Each row was made from one walk, in order. Every step used is in the known rows, and no mark comes twice. Write each row's walk.
In the rows, zero is written as 128.
Known rows:
x, q, z, n, k: [130 123  99 115 119 164 107 179 160 110 162 117 153 106 145 148 108 108
 123 192 134 107 174 138 125 127 146 185 152 134]
k, x: [143 106 181 122 133 152 115  97 146 131 134 115 144 118 144 106 141 111
 141 157 137 155 112 146 162 124 120 138 124 149]
t, n, k, q: [126 134 175  98 144 128 124 163 156 117 122 114 161 115 120 185  87  76
 115 212 174 192 142 114  79 148 172 183 121 154]
n, k, p, z: [110 106 207  94 143 152 121  58 161  92 144 113 130 114 120 147 121  77
 139 193 140 193 114 102 153 120 131 157 135 135]
z, q, k, p: [138  98 199 114 115 140 135  95 171 112 123 107  90 117 101 125  73  48
 126 153 132 119 124  86  90 130 118 120 148 122]
t, n, k, p, z, q: [123 119 240 112 182  93 113 105 181  70 147 109 112  91 113 136 146  46
 158 203 184 185 128  88 101 107 174 157 148 132]
k, q: [122 111 195 121 138 119 146  98 129 143 111 104 144 116 118 152 124  96
 112 169 154 157 122 115 100 153 152 146 112 138]
n, k, x: [153 108 180 105 120 154 109 142 166 123 149 109 154 122 144 129 100  97
 139 180 145 166 127 156 170 107 135 167 133 167]
t, n: [121 163  99 119 164 138 103 149 143 102 123 149 139 120 132 140 136 112
 135 162 146 172 135 110  85 144 136 133 126 122]
b, k: [140 116 100  96 106 161 110 135 123 152 120 116 137 153 120 120  79 128
 121  97  90 158 108 138 108 115  80 113 141 124]
t, z, q, k, p: [148  96 217 108 111 143 141  78 178  97 129 111  89 109 100 142  97  57
 135 162 126 138 131  84  92 132 108 106 159 118]
b, q, z, n: [135 122  56 129 141 151 107  56 149 137 173 124 143 114 138 122 129 103
 141 146 108 105 149 130 104 152 118 112 144  97]
b, q: [135 112 119 123 161 106 114  85 148 132 161 106 143 132 117 107  94 116
 131  99 130 117 134 141 111 163 143 116 136 129]
q, k, p, z, t: [130 121 179 122 126 165 132  94 155 123 124 137 123 127 104 146 167  54
 125 183 112 146 143  77 148 136 136  81 157  96]
n, k: [138 129 131 105 110 131 121 190 152 116 147 121 139 132 128 158  76 115
 127 158 138 137 147 141 140 108 148 174 140 151]
p, k, x: [137  76 183 146 126 126  98  91 156 111 161 118 142 123 130 130 144  86
 152 135 139 177 125 145 165 108  85 125 117 152]
t, q: [130 108 117 126 145  70 144 155 143 134 111 103 114 120 110 114 114 126
 127 128 170 153 114 111  90 128 161 165 127 136]
b, q, k, n: [159 121  72 118 115  98  92  24 176 101 126 121 148 126 122 111  64 105
 127 174 132 109 172 119  56 129  96 160 135 118]
q, z, t, p: [158 124 150 102 169 175 139 105 121 116 142 143 151 122 101 156 183  97
 121 117  86 154 137  79 161 135 137  19 145  95]
b, q, k, p, z, n: [113 108 133 126 136 160 109  34 169 125 157 132 120 113 120 138 138  77
 155 176 136 141 146  91  95 149 101 147 162 104]
k, p, z: [105 104 208 111 157 148 123  18 145 101 134 116 122 111 120 126 155  88
 141 172 134 187 100  95 147 134 119 132 126 120]
x, q, z, n: [121 120  88 139 140 168 110 121 139 120 148 124 142  96 151 118 167 123
 125 170 122  90 159 125 109 151 125 144 141 105]
n, k, p: [126 112 181  94 106 162 138 132 160 124 138 114 112 128 116 140  61  67
 124 169 109 156 124 112 139 138 131 157 128 147]
p, z, q: [127 111 220 135 181  67 119  95 153  85 143 105 117  96 118 124 187  94
 156 159 188 142 130 106 117  90 168 137 149 122]
p, z, t, n, k, q: [125 135 200 102 157 131 124 154 160 113 124 121 167 110 117 192 134  55
 119 238 175 205 152  99  97 144 188 160 134 138]
z, n: [120 141  89 150 109 143 126 141 131 151 141 154 118 122 138 135 162 122
 149 154 124 111 156 118 101 130 115 153 149 113]
n, k, p, z, t: [127 126 190 117 129 155 136 126 155 122 139 136 126 125 109 150 169  52
 131 197 112 160 146  91 170 131 161 101 150 111]
z, q, k, x: [164  93 198 123 127 128 105 107 177 111 132 103 131 111 131 115 111  77
 142 162 171 127 129 128 121 100 120 135 154 141]
k, x, q: [124  91 210 136 161 150 108 157 149 109 126  96 157  96 150  86 160 131
 114 163 162 109 138 145 144 162 148 173 128 158]
q, z, t: [150 134 102 125 129 163 133 118 132 134 138 130 144 128 122 134 163  83
 111 155  83 112 144 115 160 137 151  42 137  88]
p, k, n: [135 110  98 154 106  78  98  46 156  86 139 137 133 123 122 131 133 101
 146 165 123 153 168 121  93  99  74 161 105 129]
x, q: [111 109 170 138 157 133 119 183 135 105 121 106 143 105 137 104 151 146
 104 137 157  87 153 131 116 166 156 170 132 142]

Which walk is each row?
[124 101 252 116 165  90 127  95 172  84 148  97 105  95 112 130 143  54
 154 187 174 161 125  96 121  97 171 154 149 134]  n, k, p, z, q
[110 107 130 129 125 140 124  71 166 124 132 131 106 106 118 138 150  80
 154 193 154 162 134  76  83 132 111 173 159 106]  t, q, k, p, z, n
[144  76 151  96 157 192  89  77 147 103 136  77 177 103 152  89 117 115
 100 150 111 132 111 151 145 146 111 115 123 127]  b, k, x, q, z
[122 102 103 144 122 149 117  62 143 131 157 125 143 106 131 166 150  78
 136 174 123 145 149 113  99 133 102 122 126 105]  p, k, q, z, n
[155 132  81 122  93 112 102  49 164  97 105 135 138 123 129 125  87 112
 126 190 130 118 168 112  67 109  85 173 130 118]  q, k, n
[142 117 106 128 113 115  97  84 167  83  98 122 149 108 134 108 102 121
 111 198 147  92 182 114  60 133 104 194 132 128]  x, q, k, n
[136  72 173 108 164 143 119  15 137  95 151  98 166 107 107 181 128  74
 113 134 122 191 115 103 125 131 106  69 105 116]  t, p, k, q, z
[126 119 107 127 128 160 128  64 136 143 140 122 144 104 140 150 149  93
 129 190 121 131 140 114  96 146 122 128 129 102]  k, q, z, n
[106 133 118 144 137 141 114  87 139 126 148 149 128 111 138 141 202 121
 162 180 146 144 147 106 119 117 116 157 153 107]  p, z, n
[135 136 148  87 130 189 124 133 170 108 143 130 129 121 117 148  82  34
 120 206  96 177 135  96 126 150 147 113 130 121]  q, z, t, n, k, p
[148 125 140 122 134 157 144 103 132 142 127 115 155 119 117 151 160  64
 101 182 100 129 141 106 140 151 165  55 127  94]  k, q, z, t
[131 130  59 132 121 167 115  79 136 133 152 139 134 112 146 135 150 112
 140 164 105 113 143 122 117 130 106 117 140  95]  q, z, n
[133 141 178 106 139 131 133 189 157 129 120 124 160 119 113 186 111  57
 111 221 159 185 158 107  90 150 189 158 130 143]  z, t, n, k, q
[134  66 169 127 164 161  89  75 156  79 159  84 171  93 147 108 143 102
 111 150 135 131 129 148 158 141 112 117 113 132]  p, k, x, q, z
[161 109 168  83 161 185 138  90 120 137 129 124 165 130  91 164 155  80
 108 121  80 184 124  78 135 142 125  18 143  98]  b, k, q, z, t, p
[136 101 147 100 150 150 130  28 133 120 128  91 161 107 130 147 111  89
 101 171 123 154 108 123 121 145 137 103 105 112]  k, q, z
[143  72 210 130 151 143 104  79 151 100 164 125 150 117 117 145 163  90
 155 110 137 200 122 121 170 108  82  96 123 153]  t, p, k, x
[121 109 210  98 148 138 135 108 150 125 141 120 161 104 114 198 144  84
 135 207 169 194 148  92 104 131 156 179 142 143]  t, p, z, n, k, q
[147 100 201 109 165 108 109  90 168  74 133 117 129 105 100 158 135  87
 141 136 184 138 142  78  96  89 126 111 175 113]  t, p, z, q, k
[129 144 164  99 123 172 132 170 168 118 136 138 117 128 112 152  90  40
 127 199 107 176 144  94 119 154 152 133 136 133]  z, t, n, k, p
[120 105 159 104 116 188 126 130 167 115 151 110 124 105 132 132  88  65
 120 197 107 128 146 110 125 156 132 172 136 135]  x, q, z, n, k, p
[145 107 114 119 124 107 127 147 170 118 109 117 127 126  98 148 117  89
 117 156 170 136 146  84  92 118 147 127 167 107]  p, z, t, q, k
[125 157 140 114 157 170 105 122 166  97 120 158 133 119 111 157 162  52
 132 204 135 184 148  68  95 152 141  95 152  94]  q, k, p, z, t, n
[153 110 137 108 115 178 101 115 169 126 164 117 156 112 156 134 117  88
 147 203 130 156 140 154 164 107 124 164 140 146]  q, z, n, k, x
[145  85 165  98 159 176  95 106 162  86 149  78 178  93 156 108 114 109
 103 182 137 124 132 154 165 144 147 144 124 143]  n, k, x, q, z
[132  78 154 121 144 131 117  26 141 103 146  92 161 110 119 167 114  70
 109 152 128 170 118 123 124 132 113  91 101 116]  p, k, q, z
[128 120 174 113 126 174 132  96 140 140 127 131 127 137 103 128 169  60
 129 167  87 170 126  89 150 135 128  72 151  98]  b, k, p, z, t
[140 132  75 108 105 161 110 151 158 121 165 129 146 119 142 166  95 101
 136 185 119 127 160 136 131 108 132 166 150 126]  q, z, n, k
[150 130  72 107  97 122  98  58 142 128 105 127 143 139 130  98  89 123
 131 167  90 157 141 130  73 104  71 158 121 121]  b, k, n
